What can hang from each mark
V: B X
E: M
P: A
A: P X
Q: M
B: M V
X: A M V
M: B L Q X
L: M

Each row was made from one small tree. The marks that hang from a mark follow it in brackets, in alphabetical order. Every link used is in the known rows. Write each row's tree.
Known rows
M(B L): [ 0.90 -0.77 -4.07  3.51 -1.20  1.38  0.30  1.19 -2.29 -0.12 -0.09  0.75
  0.58  0.00  2.19  2.07  3.93 -0.49  2.08 -2.08 -0.79  0.36 -0.27  0.44
 -1.89]
B(V(X)): [ 1.11 -4.47  0.25  2.69 -4.66  3.31 -0.12  3.05  2.76  0.71  2.60  1.38
  0.10 -5.61  0.20 -0.21  2.46 -0.26  2.27 -2.78 -0.80 -1.93  0.80 -1.60
  2.72]
B(M(L Q X) V): [ 1.22 -4.33  3.91  3.21  0.74  0.28 -0.20 -0.83 -4.30 -0.95 -0.68 -0.08
  1.78 -0.53 -0.29  3.24  6.11 -1.58  2.44 -1.26  0.38 -0.08 -0.06 -2.26
 -2.31]
L(M(Q X)): [ 1.51 -2.34  3.30  2.00 -0.57  1.15 -1.75  1.19 -0.84 -0.10  0.79 -0.83
  1.82  1.32 -0.59  0.73  3.16 -0.74  1.99 -2.24 -0.48  1.51 -0.92 -0.05
 -0.62]
M(B(V) L X(A)): [ 0.63  0.32 -3.47  4.67 -2.23 -1.28  0.54 -1.12 -4.42  0.18 -0.28 -0.21
  1.41 -1.66  1.16  2.48  0.25 -2.46  1.86 -0.50  0.41 -2.84 -0.56 -1.68
 -1.98]
M(L Q X): [ 1.44 -0.52  3.81  2.02 -0.78  0.91 -0.48  0.31 -4.61 -0.58 -0.60 -0.53
  0.67  1.85  0.15  0.68  4.35 -0.87  1.90 -1.27 -0.45 -2.10 -0.64  0.44
 -2.46]
A(P X(M(B) V)): [ 1.23  3.26 -4.38  4.18  7.37  1.15  0.33  0.23 -1.59  1.51  1.62 -2.38
  3.65  0.38  0.37  2.42  4.00 -0.20  2.06  0.69 -0.04 -1.24  0.69  2.31
 -3.61]
E(M): [ 1.64 -1.91 -0.80  2.41 -0.45  2.53 -4.69  1.20  1.36  0.22  1.59  0.27
  1.51 -1.21  0.06  3.38  2.14  0.50  2.00 -4.01 -1.33  2.25 -0.10  0.76
  0.51]
M(B(V) L): [ 0.81 -2.84 -3.33  4.24 -2.09  2.03  0.64  0.30 -2.13 -0.38  0.43  1.35
  1.07 -3.12  1.78  2.24  4.68 -0.93  2.18 -2.07 -0.23 -0.29 -0.09 -1.91
 -0.92]
Q(M(X)): [ 1.24 -1.28 -1.01  2.67 -1.68  3.08 -2.24  2.17 -0.98  0.11  0.08 -1.26
  1.88 -1.90  0.29 -0.72  2.91  0.74  1.84 -2.73 -1.05 -4.19  0.34  1.37
 -0.47]
M(B Q): [ 1.62 -1.12 -0.09  2.39 -1.32  1.03  0.79  1.14  1.75 -0.13  1.08  0.81
  0.37  1.30  1.28  1.12  3.49 -0.34  2.30 -1.88 -0.74  0.32 -0.38  0.66
 -2.18]
L(M(X(A(P) V))): [ 1.67  1.16 -1.95  3.29  0.35  3.03 -1.89  0.15 -3.43  1.80  2.81 -2.17
  3.66  1.32 -0.76  1.14  1.04 -1.62  2.15 -0.37 -0.13  1.71 -0.67  1.93
 -1.22]
B(M V): [ 1.15 -6.79  0.35  3.46  0.61  1.96 -1.85  0.99  2.06  0.14  0.97  1.95
  2.24 -4.19  0.21  2.83  4.73 -0.19  2.80 -3.42 -0.71  3.19  0.73 -2.18
  0.24]
V(X): [ 1.20 -2.58 -0.54  1.85 -3.73  2.62 -0.58  4.23  2.57  0.96  1.98  0.52
 -0.36 -2.49  0.49 -0.52  1.65  0.04  2.18 -2.61 -1.32 -1.34  0.67  0.50
  1.69]
E(M(B X)): [ 1.21  0.31 -4.30  3.89 -1.01  0.90 -3.52  0.32 -0.88 -0.28  0.33 -0.98
  1.36  0.72  0.76  5.03  2.65 -0.38  1.92 -2.72 -0.57 -0.81 -0.77  0.57
 -1.42]
M(B(V) L Q X): [ 1.13 -1.04  0.61  3.85 -2.05  0.52  1.38 -0.92 -4.50 -1.07 -0.14  0.11
  0.85 -0.27  0.91  2.12  5.35 -1.90  2.09 -0.57  0.49 -3.18 -0.70 -1.88
 -2.71]
E(M(B L)): [ 0.99  0.34 -4.79  3.67 -1.09  1.12 -2.09  0.37 -2.58 -0.44  0.38 -0.42
  1.28  0.65  1.57  5.15  3.04 -0.47  1.79 -2.59 -0.60  1.17 -0.57  0.58
 -1.73]
L(M): [ 1.21 -3.95 -0.62  2.49 -0.62  2.54 -2.47  2.40  1.61  0.51  1.40  0.75
  2.10 -1.58  0.16  0.77  2.51  0.15  2.14 -3.76 -1.33  4.39 -0.34 -0.19
  1.30]
A(P X(M(B L) V)): [ 1.02  4.15 -4.83  4.44  7.69  0.91  1.48 -0.17 -5.45  1.09  0.72 -2.87
  3.54  1.08  0.54  2.95  4.71 -0.64  1.82  1.54  0.43 -1.64  0.29  2.35
 -4.56]
P(A(X)): [ 1.33 -2.77 -1.15  2.61  3.21 -6.07 -1.10  1.89  1.73  1.71  0.64  0.59
  1.07 -1.34  1.33 -0.52  2.51  1.31  2.12 -1.82 -1.50 -0.36  2.36 -0.22
  0.04]
P(A(X(V))): [ 2.11 -0.64 -2.19  2.98  2.61 -6.94 -0.13  0.78 -0.57  1.89  2.76  0.02
  1.47 -0.04  0.57 -0.73  3.59  0.87  2.27 -0.43 -1.19 -0.32  2.16  1.32
 -0.56]
V(X(A M(B L))): [ 0.46  4.09 -4.65  3.50 -0.22 -2.40  2.61  1.82 -2.42  1.06  0.59 -2.00
  0.29 -0.28  0.33  3.03 -2.52 -2.05  0.91  0.70  0.33 -2.71  0.10  0.99
 -1.23]
A(P): [ 1.20 -3.02  0.17  2.27  1.04  7.63 -2.51  2.11  1.47  0.98  0.90  0.83
  2.03 -1.66  1.06  0.60  4.75  0.79  2.44 -3.04 -1.43  1.16  0.50  0.93
 -0.44]
Q(M(B X)): [ 0.99  0.45 -4.74  3.64 -2.20  2.12 -0.71  1.87 -0.80 -0.09 -0.06 -1.50
  1.64 -0.80  1.39  0.52  3.17  0.16  1.88 -1.96 -0.71 -4.79 -0.02  1.29
 -1.85]
Q(M): [ 1.35 -2.19 -1.16  2.40 -1.54  3.76 -1.67  2.57  1.43  0.26  1.18 -0.18
  1.95 -2.66  0.68 -1.01  2.60  1.16  1.90 -3.27 -1.54 -1.70  0.65  1.41
  0.21]
P(A(X(M(L) V))): [ 1.34  2.92 -1.77  3.40  6.24 -8.30  0.74 -0.21 -5.60  1.40  1.20 -1.89
  2.03  0.60 -0.50  1.68  4.00  0.27  1.21  1.34 -0.26 -1.29  2.02  1.75
 -1.96]
V(X(A M)): [ 0.92  1.47 -0.41  2.11  0.21 -0.78  0.20  2.69  1.60  1.77  1.53 -1.29
  0.66 -2.12 -1.31  1.45 -3.36 -1.00  1.11 -0.78 -0.49 -1.73  0.51  1.16
  0.92]
V(B X(A M(L Q))): [ 1.31  4.34  4.73  1.55 -1.91 -2.24  3.31  1.87 -2.44  1.13  1.00 -1.95
  0.19 -0.72 -1.64  1.93 -3.90 -1.88  0.83  1.67  0.69 -2.20 -3.38  1.14
 -0.07]

Which tree is each row?
[ 1.22 -2.37 -0.41  2.67 -4.43  0.40  0.25  2.11  2.58  1.52  2.89  0.94
  0.45 -5.13 -0.11 -0.31 -2.17 -1.32  1.98 -1.56 -0.47 -1.83  0.80 -1.51
  2.39]  B(V(X(A)))
[ 1.54  2.30  3.31  1.32  0.12 -1.73  1.29  2.07  1.54  1.36  1.97 -1.71
  0.37 -0.06 -1.62  0.95 -3.20 -1.44  1.02  0.12 -0.14 -2.16  0.33  1.31
 -0.42]  V(X(A M(Q)))
[ 0.37  2.01 -4.61  4.25  6.39 -8.03  1.60  0.57 -3.30  1.07 -1.21 -1.45
  1.52  0.41  1.35  3.22  2.96  0.11  1.12  0.73 -0.27 -1.99  1.73 -0.05
 -2.73]  P(A(X(M(B L))))
[ 0.86  0.49 -5.30  3.60 -2.12  2.09  0.71  1.78 -2.32 -0.32 -0.08 -0.91
  1.46 -0.91  2.05  0.83  3.25  0.07  1.67 -1.87 -0.72 -2.68  0.12  1.24
 -1.99]  Q(M(B L))
[ 1.18 -6.03  0.56  3.92  0.92  1.65 -2.52  0.08 -0.41 -0.12 -0.05  0.68
  2.20 -3.30 -0.11  3.22  5.30 -0.62  2.71 -2.72 -0.31  0.58  0.48 -2.19
 -0.25]  B(M(X) V)
[ 0.94 -0.33 -0.51  3.04  6.61 -6.58 -0.74  1.46  0.68  1.71 -0.10 -0.72
  1.93 -1.59 -0.04  1.41  2.37  1.24  1.23 -0.80 -1.03 -0.96  2.29  0.09
 -0.29]  P(A(X(M)))
[ 1.60 -3.47  3.14  2.11  1.66  0.23 -0.21  0.57 -2.04 -0.43 -0.32  0.41
  1.40  1.82  0.30  2.60  4.94 -0.68  2.37 -1.75 -0.47  2.89 -0.01  0.16
 -2.52]  B(M(L Q))
[ 1.72  1.47 -4.51  4.03 -2.09  0.15 -0.20  0.23 -2.81  0.22  1.88 -0.97
  1.05  1.39  0.56  1.55  4.81 -0.91  2.47 -0.59 -0.46 -1.66 -0.50  2.03
 -2.28]  M(B X(V))
[ 1.69 -6.01  4.01  2.72  0.72  1.27 -0.57  0.12  1.97 -0.28  1.34  1.54
  1.87 -2.20 -0.37  2.48  5.03 -0.51  2.69 -2.66 -0.36  2.81  0.49 -2.25
 -1.02]  B(M(Q) V)
[ 1.86 -1.83 -1.25  3.25  0.97 -0.16 -2.09  0.33 -2.61  0.33  1.51 -0.85
  1.96  1.03 -0.53  2.91  5.47 -0.64  2.80 -1.49 -0.46  1.20  0.11  1.70
 -1.79]  B(M(X(V)))
[ 0.83  0.73 -4.46  4.60 -1.24  4.93 -0.04 -0.03 -1.17  0.86  0.72 -1.94
  3.32 -3.31  1.19  1.07  0.84 -1.05  1.91 -0.61  0.17 -5.53  0.40 -0.54
 -1.90]  Q(M(B(V) X(A(P))))
[ 0.89 -3.11 -0.44  3.36  1.81  0.39 -1.91  0.78 -4.57 -0.31 -1.54 -0.55
  1.57  0.67  0.47  3.42  5.12 -0.79  2.32 -2.16 -0.44  0.77 -0.28  0.07
 -2.03]  B(M(L X))
[ 1.38 -5.09  3.83  2.91  0.78  0.83  0.23 -0.47 -2.00 -0.74  0.47  1.15
  1.67 -1.34  0.12  2.85  5.60 -1.11  2.50 -1.80  0.06  2.32  0.29 -2.15
 -2.04]  B(M(L Q) V)
[ 0.66  0.28 -4.47  4.17 -3.43  3.61  2.57  1.37 -1.55  1.45  1.70 -0.20
  1.01 -3.06  1.68  1.54  0.39 -2.27  2.07  0.21  0.44 -2.89  0.52 -1.32
 -0.48]  M(B(V(X(A(P)))) L)
[ 1.29 -0.89 -0.60  3.18 -0.97 -0.01  0.00  0.93 -0.93 -0.23  0.55 -1.02
  1.48  2.37  0.55  1.91  3.62 -1.29  2.06 -1.53 -0.13  0.90 -1.28 -0.35
 -2.06]  L(M(B Q X))
[ 1.36  0.87 -1.06  3.07 -1.20 -2.76  0.24  0.35 -0.81  0.48  0.98 -1.52
  1.81  2.86  0.26  1.96 -1.26 -2.28  1.84 -0.48  0.09  1.04 -1.36  0.04
 -2.36]  L(M(B Q X(A)))
[ 0.49  2.20 -4.10  3.40 -0.11  0.45  2.24  2.42 -2.34  0.31  0.10 -1.48
 -0.18 -0.89  0.64  3.27  2.31 -1.04  1.16 -0.14  0.03 -2.70 -0.01  0.71
 -0.95]  V(X(M(B L)))
[ 1.08 -0.27 -0.12  2.82  0.70  4.18 -2.38  0.84 -1.14  1.51  0.17 -0.79
  2.36 -0.25  0.33  0.76  0.39 -0.65  2.14 -1.26 -0.74 -1.35  0.06  1.22
 -1.47]  M(X(A(P)))
[ 1.97  1.26 -1.37  2.50  0.30  3.90 -1.14  0.17 -0.84  1.91  3.31 -0.55
  2.67  0.28  0.07  0.21  1.03 -0.69  2.47 -0.69 -0.79  1.08  0.29  2.69
 -1.61]  X(A(P) V)
[ 1.78  3.58  0.17  3.01 -3.67 -2.12  0.16 -0.35 -6.85  0.93  1.38 -1.39
  1.37  0.34 -0.69  1.28 -0.92 -1.77  1.95  0.93  0.16 -1.42 -3.87  2.38
 -1.26]  M(L X(A V(B)))
[ 1.38  2.55  3.33  1.37  1.84  3.07  1.16  2.04  1.36  1.85  1.90 -2.16
  1.38  0.12 -1.39  1.22 -1.43 -1.15  1.25  0.48  0.06 -2.18  0.64  1.62
 -1.11]  V(X(A(P) M(Q)))
[ 1.32  1.71 -0.66  3.18  6.43 -8.59  1.88  0.38  0.64  1.22  0.12 -1.32
  1.31  1.54  0.70  2.14  2.68  0.26  1.33  0.84 -0.27 -1.82  1.79  0.13
 -2.87]  P(A(X(M(B Q))))
[ 1.26  0.48 -0.14  3.04 -1.32 -0.03  1.10 -0.05 -4.66 -0.75 -0.82 -0.96
  0.40  3.02  1.26  1.97  4.51 -1.55  1.96 -0.51 -0.07 -2.54 -0.98  0.32
 -3.81]  M(B L Q X)
[ 1.05  1.64  0.37  3.24  8.04  1.31  1.08  0.89  0.63  0.99 -0.24 -2.02
  3.03  1.11  0.70  2.27  3.34 -0.08  1.71  0.48  0.12 -1.46  0.47  0.83
 -4.16]  A(P X(M(B Q)))
[ 1.02  4.20 -0.08  3.14  2.86 -2.78  2.15 -1.04 -3.34  0.24 -0.05 -1.78
  1.26  2.41 -0.01  3.48 -0.75 -2.02  0.97  0.85  0.47 -0.56 -0.53  1.00
 -3.89]  X(A M(B L Q))
[ 2.18  3.35  2.01  2.25 -1.43 -2.95  0.82 -1.54 -6.89  0.31  1.97 -1.79
  1.23  3.52 -0.99  0.46  0.60 -2.26  1.83  1.03  0.15 -2.09 -0.84  2.33
 -3.42]  M(L Q X(A V))
[ 1.72  1.95 -1.45  3.08  6.06 -7.73 -0.02  0.09 -1.66  1.83  2.05 -1.57
  2.21 -0.30 -0.78  1.25  3.38  0.92  1.47  0.59 -0.74 -0.92  2.24  1.66
 -1.06]  P(A(X(M V)))
[ 0.97  1.14 -3.97  3.77  0.34  3.26 -0.91  0.47 -0.99  1.34  0.02 -1.16
  1.94  0.83  1.50  2.08  0.68 -1.17  2.22 -0.76 -0.37 -1.98 -0.26  0.98
 -2.56]  M(B X(A(P)))
[ 1.86  3.26 -2.33  2.97 -0.75  4.17 -1.21  0.21 -3.46  1.49  2.41 -3.09
  3.51  0.19 -0.37 -0.61  0.93 -0.56  1.94 -0.01 -0.39 -4.30  0.29  3.42
 -2.24]  Q(M(X(A(P) V)))
[ 1.16  6.16 -4.85  4.07  3.76  1.84  1.45 -1.18 -5.68  1.27  1.62 -2.55
  2.98  1.97  0.10  3.98  1.98 -1.76  1.45  1.67  0.59 -0.19 -0.43  2.91
 -4.27]  X(A(P) M(B L) V)
[ 1.19  0.12  0.19  3.85  5.65 -8.00  2.67 -0.59  0.84  0.81  0.69 -0.51
  1.91 -1.68  0.35  2.36  3.57 -0.20  1.37  0.50  0.27 -2.41  2.20 -2.28
 -2.25]  P(A(X(M(B(V) Q))))
[ 1.80  2.58  1.54  2.46 -0.01  1.06 -0.18  1.22 -1.51  0.85  2.33 -0.83
  1.88 -1.86 -1.76  2.46  2.54  0.18  1.68 -0.41 -0.31  1.19 -3.12  2.51
  0.21]  X(M V(B))
[ 1.25 -0.76 -0.91  2.17 -1.88  4.54 -0.24  3.01  2.36  2.24  2.22 -0.35
  0.85 -1.72  0.65 -0.20 -1.45 -0.65  2.14 -1.28 -0.88 -1.32  0.89  1.06
  0.68]  V(X(A(P)))
[ 2.07  3.20 -2.10  3.46 -1.75 -3.60  1.12 -0.92 -3.10  0.65  3.17 -2.31
  2.09  4.34 -0.58  1.80 -0.29 -2.69  2.01  0.81  0.47  0.87 -1.34  1.69
 -2.97]  L(M(B Q X(A V)))
[ 0.78 -4.21 -3.76  4.40 -2.01  2.20 -0.47  1.37  1.72  0.13  1.98  1.17
  2.24 -3.58  1.09  2.22  3.71 -0.89  2.24 -3.07 -0.40  3.22 -0.39 -2.51
  0.79]  L(M(B(V)))
[ 1.18 -1.11 -0.45  3.86 -1.85 -1.94  0.70 -0.62 -0.80  0.24  1.57 -0.79
  2.33 -0.18 -0.04  2.17 -0.76 -2.76  1.92 -0.56  0.64  0.23 -1.10 -2.23
 -1.41]  L(M(B(V) Q X(A)))
[ 1.52  3.61 -0.20  3.25  4.14 -8.32  1.67  0.39 -5.49  1.58  1.15 -1.90
  1.89 -0.75 -0.73  2.14  2.57  0.34  1.28  1.86  0.11 -1.09 -1.31  1.58
 -1.12]  P(A(X(M(L) V(B))))
